Every row comes from one small tree of marks. The marks that hang from a mark follow it in brackets, in the order of their numbers. Every link used is in the known rows. Which tree was each row made from?
Known rows:
Z483(Z253(Z158 Z398 Z642)): [ 25 -13  18 -27 -11  47 -22  -4  15   4  -3  36  43 -51  35 -37   5  28
  -9  -2  35 -13  32 -17 -25  -7 -53 -11 -11  42  35 -49  48   0 -38  38
 -24 -33  -2  -1  35  59  12   5 -29 -52  25 -25 -51  14 -16 -10  -8  22
 -79   9   1]
Z444(Z118 Z398(Z253)): [ -5  16  -2 -19  10  46 -16  -8   6  23   2  -6   0  16  25  -3   6 -27
 -16  18  -3  18  29  11 -19 -14 -29 -11 -15 -14  -3 -45  -6   4 -24  19
 -11 -13  -9 -23   8  53  30 -10  12  72  19  43   2   2  -2  15  18   2
  -7 -12 -35]
Z118(Z444(Z398(Z253(Z642(Z73))))): [ 12 -18  13 -14   4  39 -22 -12   3 -43  26   4  -1 -27  39 -26  -5   5
  24 -29  22 -13   3 -24 -14   2 -33  -7 -10  14  23 -69  19  32 -34  38
   3 -17 -53  -8  20  53  24  13 -18  22  41  62   7  10 -28 -24   0   2
   3  11 -16]
Z740(Z253(Z158 Z483 Z642(Z73))): [  4 -42  42  -4  -1   5  13  26   8 -22  23  79  27 -58  30 -59   8 -16
 -47  14  24 -12  20 -51   3  -7 -40 -15  24  -8  62 -58  47 -17 -28  34
 -33  27 -13  20  37  74  10  22 -38 -29  74  -3 -39   4  -2 -18 -24  48
 -77  22 -37]
Z740(Z253(Z398 Z483)): [ 22 -26  45   6   0  -9   1  22  16  18  10  42 -14 -33  -2 -14 -21 -12
 -61  28 -11   2  38 -44  13   3 -23   1  30  13  25 -45  72   4 -29  19
  -7   1  28   8  15  24 -12  14 -47 -49  13 -15 -46   0  -6 -11 -20  32
 -49   3   3]
Z483(Z253): [ 21  -1  36  -6  -1  32  -9  -5 -11  22 -28   7   6  -1  13 -18   8  16
  -3   7  17   1  23   4  -2   5 -20 -19  -2  11  19  -8   8  -3  -4   9
   1 -30  -6 -10 -23  27  10   3  -5  -5 -15  -6 -18   2 -15 -12 -21   1
 -25   2  -3]
Z118(Z444(Z398(Z253))): [ -2   5  12 -22  10  16 -28 -13   5 -15  24 -17 -10 -18  24  -7  -9  -4
  12  -7   7  11  19 -11  -8   9 -24   1  -1   1  -6 -48   8  16 -30  25
  17 -26 -23 -12 -14  35  14  -2  -5  19  11  30   3 -10 -33   4  11  20
  14 -27 -13]
Z118(Z444(Z398(Z253(Z158 Z483 Z642)))): [-13 -38   4 -37  21  27 -12 -20  22 -45  59  18  31 -69  52 -24  11  -8
 -24  -2  33  -9  13 -41 -25  -7 -56  19  -6  11  37 -70  32 -26 -49  39
 -37  -8  -8   8  27  73  11  14 -35   8  64  -4 -17 -26 -49  14  22  45
 -29 -23 -38]
Z253(Z398 Z483 Z642): [ 15 -52  30 -13  -8  32 -12  23  24  -7  29  29   7 -61  17  -3  -8   9
 -40   2  -3 -16  28 -37   0   2 -41  19   2  44  36 -65  64  -9 -25  20
 -35  -3  17  15  37  19   5  18 -53 -26  23 -30 -40  12  -4 -13  -4  17
 -44  10  11]
Z398(Z253(Z158 Z483 Z642(Z73))): [ -1 -28  29 -15 -11  33   5  16  14 -35  30  50  43 -64  33 -29  20 -10
 -31 -19  22  -8  14 -50 -15  -8 -46   8  13   4  44 -73  19 -23 -34  15
 -47  20  -8  21  20  69   6  24 -23  12  80   8 -41  18 -19 -30 -11  23
 -59  19 -36]
Z73(Z980): [ -1  -7  36  -9   2  11  -3  33   7  13   0  19  12 -21  12   8 -14   2
 -14   9  13  -4  27   2  11  19  -3 -17  13   5  -4 -33  -7  14  10   2
  29   7   5 -17 -36   6  19  -6 -21   1 -18  11 -25  -7 -10   9 -24   3
   0  15   6]
Z118(Z444(Z398(Z253(Z158 Z642)))): [ -9  -7  -4 -32  13  28 -28 -23  25 -41  43  11  37 -50  45 -26  -1   3
  13 -14  39 -10  24 -13 -28  -8 -53   3 -20   7  24 -68  22  -9 -41  46
 -21 -12 -28  -5  23  68  21  -3  -8   2  43   6 -13 -14 -37  19  23  34
 -31 -17 -37]
Z504(Z980(Z73)): [  3  -5  29  -6 -32  28 -30  15  -3  22  -6  20  -1  18   2  24  10  25
   2  -8 -10 -20  15  21  28 -13 -12 -17  -8  -7  19 -66  -1  -3 -23  -5
   5  -4  -7   3   3  24  18   9   8  -1  -7  29  -5  12  20 -18 -23 -11
 -31  10 -19]
Z253(Z398): [ 11 -10  28  -6 -28  18 -17  29   9  22   7   8  -9 -28   1   2 -14   5
 -16   3 -13   2  40 -10   1   7 -18   6   6  30  12 -48  40  27 -20   6
  11 -21  11   3   4  17   5   2 -23 -29 -10 -10 -36  17  11 -12  -7  -2
 -34   1  12]
Z980(Z73 Z504): [ -3 -11  17   0 -48  24 -28  19 -18  21  23  30 -10  33  -6 -14  -3  -6
 -10 -36  15  -2  31   1  31   8 -29 -22  20  11  10 -38  11   4 -25 -30
   9 -16 -41   5 -24   9  23  -4   2  -6  -5  14  10   3  20 -20 -10  -6
 -34  15  12]
Z740(Z253(Z398 Z483 Z642(Z73))): [ 34 -47  49  10 -12  12   4  29  12 -15  15  66 -14 -47  10 -39 -18   3
 -43  11   1 -12  27 -58   0  -1 -35  -7  27  24  45 -71  82  18 -35  38
 -23   8  -2  14  52  42   1  26 -65 -48  51  15 -46  28   0 -40 -31  24
 -56  29   3]
Z398(Z253(Z158 Z483)): [-13 -10  25 -20  -8  13   2  15  17   0  28  27  33 -51  19  -3  17 -19
 -47   8   5  15  27 -38  -5  -9 -34  20  17   0  21 -42  12 -33 -29   6
 -34  24  18  17 -21  52   1  14 -12  13  40 -18 -41  -2 -24   3  -4  33
 -47 -13 -26]
Z444(Z118): [-13  -5  12 -11  -9  35 -14  15 -11  29   5   8  -7  13  16 -20  -9 -16
 -25  23  -1  -1  33   7  10  -6  -7 -10  -8  -1  -2 -24   2   2   0   5
  -2  -3 -11  -2  -8  39   9  -1   8  25   5   1  -5   1  33  12   6  14
 -12  -4 -21]
Z483(Z253(Z158 Z398 Z642(Z73(Z980)))): [ 31 -23  45 -19 -20  43 -11  21  13  -9 -13  61  57 -57  31 -41  11  31
  -7  -8  46 -23  28 -25 -17 -10 -34 -28   8  42  20 -64  18  35 -38  33
   6 -33 -10 -18  26  55  23  17 -45 -40  30  22 -58  28 -22 -23 -38  17
 -62  40  19]
Z118(Z444(Z398(Z253(Z158)))): [-18   3   6 -32   5  14 -22 -13  13 -16  36  -3  25 -38  34 -17   5 -10
   0  -1  21  10  25  -7 -21  -3 -32   7   0  -3   8 -51   4  11 -36  29
   5 -19 -19  -8  -9  63  12  -3  -3   5  32  19  -7 -18 -36  24  21  31
 -15 -28 -37]
Z483(Z253(Z158 Z398 Z642(Z73))): [ 25 -25  31 -20 -29  50 -18   2   8  -4  -7  49  40 -56  31 -51  16  30
 -10  -8  37 -14  26 -31 -21 -17 -45 -16  -4  40  32 -63  39  24 -45  34
 -28 -34 -16   4  42  68  13  19 -31 -43  41   9 -43  35  -6 -32 -25  12
 -83  28   1]
Z642(Z73(Z980(Z504))): [ -2 -22  47  10 -32  17 -17  41  -4   4  16  28   7  -6  -2 -22 -13  -9
 -14 -16  36   3  25 -21  16  25  -1 -30  30  17   1 -35   0  38  -4 -13
  30  -5 -43 -12 -43  13  22  -5 -23   0  11  33 -11   6   7 -21 -30 -13
 -12  39  25]
Z483(Z253(Z398)): [ 36  -1  38  -8 -17  30 -20   1   5  28 -25  10   1 -15   8 -12  -3  23
 -14   6   5   2  29  -7  -7  -1 -30 -15   0  40  12 -32  34  21 -26  20
   1 -44   8  -8  -6  25   1   4 -19 -29 -21  -5 -36  18 -13 -18 -19   3
 -38   8  18]

Write each row's tree:
[ -6 -18   9 -19  19  33  -2  -8   4  14  12  -3   1  -5  28  -4  12 -39
 -43  36 -16  15  24 -13 -19 -19 -32  -1  -3  -9  -1 -46   8  -6 -31  15
 -35  -6   9 -11   8  63  13   5  -5  82  35  21   2  -3  -6  14  14  18
  -6 -17 -40] -> Z444(Z118 Z398(Z253(Z483)))
[ -8 -24  12 -18   1  32   0   5  22 -26  35  37  48 -63  41 -16  14 -12
 -29 -18  23   1  19 -44 -22 -14 -56  11  -3   8  38 -64  29 -46 -24  26
 -52  24  13  13  11  56  13  10 -23  11  54 -17 -48  -3 -25  -4   4  31
 -54   5 -37] -> Z398(Z253(Z158 Z483 Z642))
[ -4 -60  32 -17 -27  27   1  38  16 -19  44  54  27 -87  24 -28   9   3
 -47   1   9  -8  20 -58  -8 -14 -39  20  11  34  49 -79  49  12 -43  17
 -36   2  -6  27  48  67   6  25 -50 -40  59 -13 -47  31   9 -28 -15  30
 -81  23 -10] -> Z253(Z158 Z398 Z483 Z642(Z73))
[ 41 -13  44  -6  -2  41  -2   9  -7 -11 -32  45  24 -18  28 -35   5  31
  10  -7  43 -26  10 -11  -9   5 -19 -40   2  30  20 -38  -6  18  -2  23
  11 -14 -25 -27   2  36  23  12 -30   1  18  39 -31  17 -31 -27 -42  -6
 -18  46  17] -> Z483(Z253(Z642(Z73(Z980))))
[ -1 -21  16 -22 -20  35 -15  14  32  -2  29  33  32 -58  27 -22  -6  11
 -12  -4  20  -9  40 -19 -16  -2 -41  -3  -7  31  39 -72  49   5 -30  27
 -17  -5   3  15  35  41  11   0 -37 -48  25 -25 -45  10  10  -5   5  24
 -70   8 -13] -> Z253(Z158 Z398 Z642)
[  3 -18  28 -21  15  14   4  -1  13  -3  10  -7   1 -24  18  16  18 -21
 -32   8 -10  11  15 -16 -13  -6 -34   1  11  -9  23 -46  21 -12 -24   5
 -24  -2  16  -9  -3  45  18   1 -18  53  23  18 -14  -6 -33  -7  -6   9
 -11 -12 -26] -> Z444(Z398(Z253(Z483)))
[ 20 -33  38   2  20   7   4  11  12 -16   9  54  -6 -25  19 -33 -11 -12
 -33   6  13 -17  19 -32   2   4 -44 -11  14   4  51 -43  55 -35  -1  35
 -25  27  10   8  26  35   7  13 -42 -24  34 -13 -27 -10  -4  -9 -14  35
 -38  19 -18] -> Z740(Z253(Z483 Z642))
[ 11  -9  25 -31   4  45 -15  -9   5  -8 -11  36  45 -27  36 -44  18  19
   2  -1  47  -9  23  -5 -20 -10 -49 -15 -16  14  39 -29  20 -28 -16  31
 -26 -18 -12   5  13  59  17   4  -9 -26  27 -28 -35   2 -14  -4  -7  29
 -67  13 -28] -> Z483(Z253(Z158 Z642))
[  7 -57  44  -5 -10  32   6  31  -2 -20  16  37 -10 -48  18 -25   7   0
 -29   0  10 -17   3 -37   1  -2 -25   4   6  19  46 -52  30  -7  -2  -1
 -28  20 -15  18  22  46  16  22 -30   1  41   6 -20  20   9 -34 -23   5
 -36  31 -17] -> Z253(Z483 Z642(Z73))
[ 19 -62  48  -9 -26  33  -1  36   8 -10  25  40  -7 -71  15 -18  -7  14
 -37   1   2 -16   9 -51  -1  -2 -30  17  10  48  43 -71  57  16 -38  17
 -27  -2   1  17  43  39  -1  27 -57 -25  44   3 -35  35  13 -40 -30   8
 -54  29   5] -> Z253(Z398 Z483 Z642(Z73))
[  5 -33  10 -20   4  53  -3   0   0 -14  17  18   4 -20  34 -29  24 -28
 -35  14  -2  -5  12 -29 -27 -23 -42  -4  -7  -1  17 -64  23  -1 -32  25
 -51   5 -13  -8  46  78  28  24 -19  79  77  48  -3  15  -8 -20   6  12
 -14   8 -33] -> Z444(Z118 Z398(Z253(Z483 Z642(Z73))))
[ 27 -59  49  -7 -14  27   4  45  15 -13  15  53  20 -78  18  -4  -9   9
 -38   4  11 -25  20 -53  -4   3 -16   1  21  47  16 -78  36  32 -23  15
  -5   9   5  -5  30  25  16  30 -67 -24  38  21 -47  27  -7 -24 -39   7
 -23  41  29] -> Z253(Z398 Z483 Z642(Z73(Z980)))
[ 13  -7  28 -23 -18  24 -14   0   7  24  -5  24  31 -44  22 -23  13  18
 -20  14  16   6  38 -11  -9  -9 -35  -7   6  25  18 -39  26  14 -40  15
  -6 -46  11   1   6  48   7   4 -18 -40   4 -18 -46  15 -21  -4 -18  20
 -75   0   2] -> Z483(Z253(Z158 Z398))
[ -4  10   6 -22   0  39 -10  -8  18 -17  22  29  43 -37  30 -22   5  -5
   4 -31  31  -5  26 -16 -25  -5 -57  -7  -6   2  36 -57  17 -29 -12  29
 -25  12  -4  11   0  49  18  -2 -11   3  44   2 -43   2 -16  -5  16  19
 -52   2 -32] -> Z398(Z253(Z158 Z642))
[ -5 -38  28 -14  12   9   5  13  19 -20  28  69  24 -52  25 -42   2 -15
 -43  16  24  -9  29 -36  -5  -1 -46  -8  20  -9  57 -53  53 -47 -17  33
 -38  28   8  17  31  61  12  10 -38 -37  55 -27 -47 -13 -10   6  -4  59
 -71   8 -38] -> Z740(Z253(Z158 Z483 Z642))
[ 48 -22  38  -5 -26  47 -18   7   1   1 -24  36   2 -31  20 -37   0  38
  -2 -15  22 -27  11 -20 -10  -6 -36 -22  -9  46  27 -50  41  34 -31  30
 -16 -37 -19   0  32  44   9  18 -34 -34  18  16 -36  42  -5 -50 -31  -6
 -51  40  12] -> Z483(Z253(Z398 Z642(Z73)))
[  1  -8  20  -7 -18  41 -10  11   9 -27  18  37  38 -45  33 -33   7  -2
   2 -31  31  -5  13 -30 -12 -10 -44  -7  -1   0  37 -66   6  -3 -18  29
 -23  16 -32   5  10  59  23   8  -9   6  59  24 -36  23 -11 -26   1   5
 -59  15 -35] -> Z398(Z253(Z158 Z642(Z73)))
[-22 -44  24 -28   4  21   1  21  24 -12  41  36  33 -64  32 -21  19  -9
 -41   4  22  -9  21 -30  -9  -7 -43  15  -6  18  53 -47  33 -43 -14  12
 -44  22  10  19  26  56  12  15 -30 -14  45 -45 -36  -5  -5   3  -6  39
 -63   3 -29] -> Z253(Z158 Z483 Z642)
[ 10 -16  32 -17 -14  46  -8  -2  -6 -14  -7  42  31 -33  33 -57  29  19
   5  -6  47 -16  10 -13 -16  -5 -35 -26  -4  13  48 -38   8  -2 -24  23
 -24 -17 -35   4  17  75  24  17  -8 -18  44   9 -31  20 -13 -27 -26  14
 -69  25 -22] -> Z483(Z253(Z158 Z642(Z73)))
[ 38 -28  48  26 -18  24 -26  31  20 -11  13  73   6 -20  -6 -40 -48  -4
 -17 -25  49 -15  34 -46   1  13 -42 -43  41  36  17 -72  62  43 -32  38
  15 -10 -30  -5  17  13  25  -6 -63 -47  33  34 -37   8   3 -28 -27   8
 -38  61  44] -> Z740(Z253(Z398 Z642(Z73(Z980(Z504)))))
[ 17  -6  10 -17  14  51 -11   3   3 -13  -6  23  18  -9  42 -23   3 -19
   1   8  27 -11  22  -6 -28 -13 -32 -38  -4   3  -3 -76 -14  29 -15  31
  -5  -6 -28 -47  19  54  40   2 -16  78  54  83  -3  16  -7  -9  -7  -7
  12  25 -18] -> Z444(Z118 Z398(Z253(Z642(Z73(Z980)))))
[  3 -31  28 -14 -28  31 -11  44  22 -10  22  56  47 -72  23 -29  -3  14
 -16  -4  31 -21  33 -30 -12   1 -22 -11  10  39  18 -84  26  41 -26  20
  14   0 -14 -10  30  44  27   8 -49 -38  46  24 -58  25   5 -18 -25  16
 -50  37  12] -> Z253(Z158 Z398 Z642(Z73(Z980)))
[ 14  -2  10 -15  17  39 -15 -18  21 -16   0  -3   3 -15  30  -5   6  -5
  15 -13  19  -2   2   5 -32  -7 -54 -25 -16   5  33 -61  25 -12 -15  28
 -23 -14 -13 -21  17  43  38 -15  -9  38  21  34 -17   3 -19 -14  19  -7
 -16  10 -29] -> Z444(Z398(Z253(Z642)))
[ 17  -2  28   6 -10  41 -11   8   4 -23  -6  27   6 -20  24 -16   1   2
  16 -36  19  -9   5 -21  -8   1 -33 -15  -4   9  30 -59  17   2  -5  27
 -15  14 -34   1   3  29  19   5 -12  24  43  44 -29  32  -9 -42  -8 -17
 -29  25 -10] -> Z398(Z253(Z642(Z73)))
[-16 -54  47 -20  -4  19   7  38  18 -26  33  67  48 -78  34 -30  17  -1
 -36   9  32 -19   9 -43  -2  -2 -20  -2  17  18  31 -65   7  -5  -9   4
 -19  36  -1   3  12  52  25  28 -50  -6  58   7 -47  12 -15  -2 -30  30
 -41  29 -15] -> Z253(Z158 Z483 Z642(Z73(Z980)))
[  5 -32  27 -14 -33  34 -12  34  17 -10  31  42  25 -66  24 -36   3  18
 -13  -8  16 -11  28 -26 -10   1 -31  -3   0  34  38 -79  42  29 -36  20
 -10  -5 -18  20  42  57  22  15 -31 -43  43   7 -44  31  18 -26 -12  14
 -75  24 -13] -> Z253(Z158 Z398 Z642(Z73))
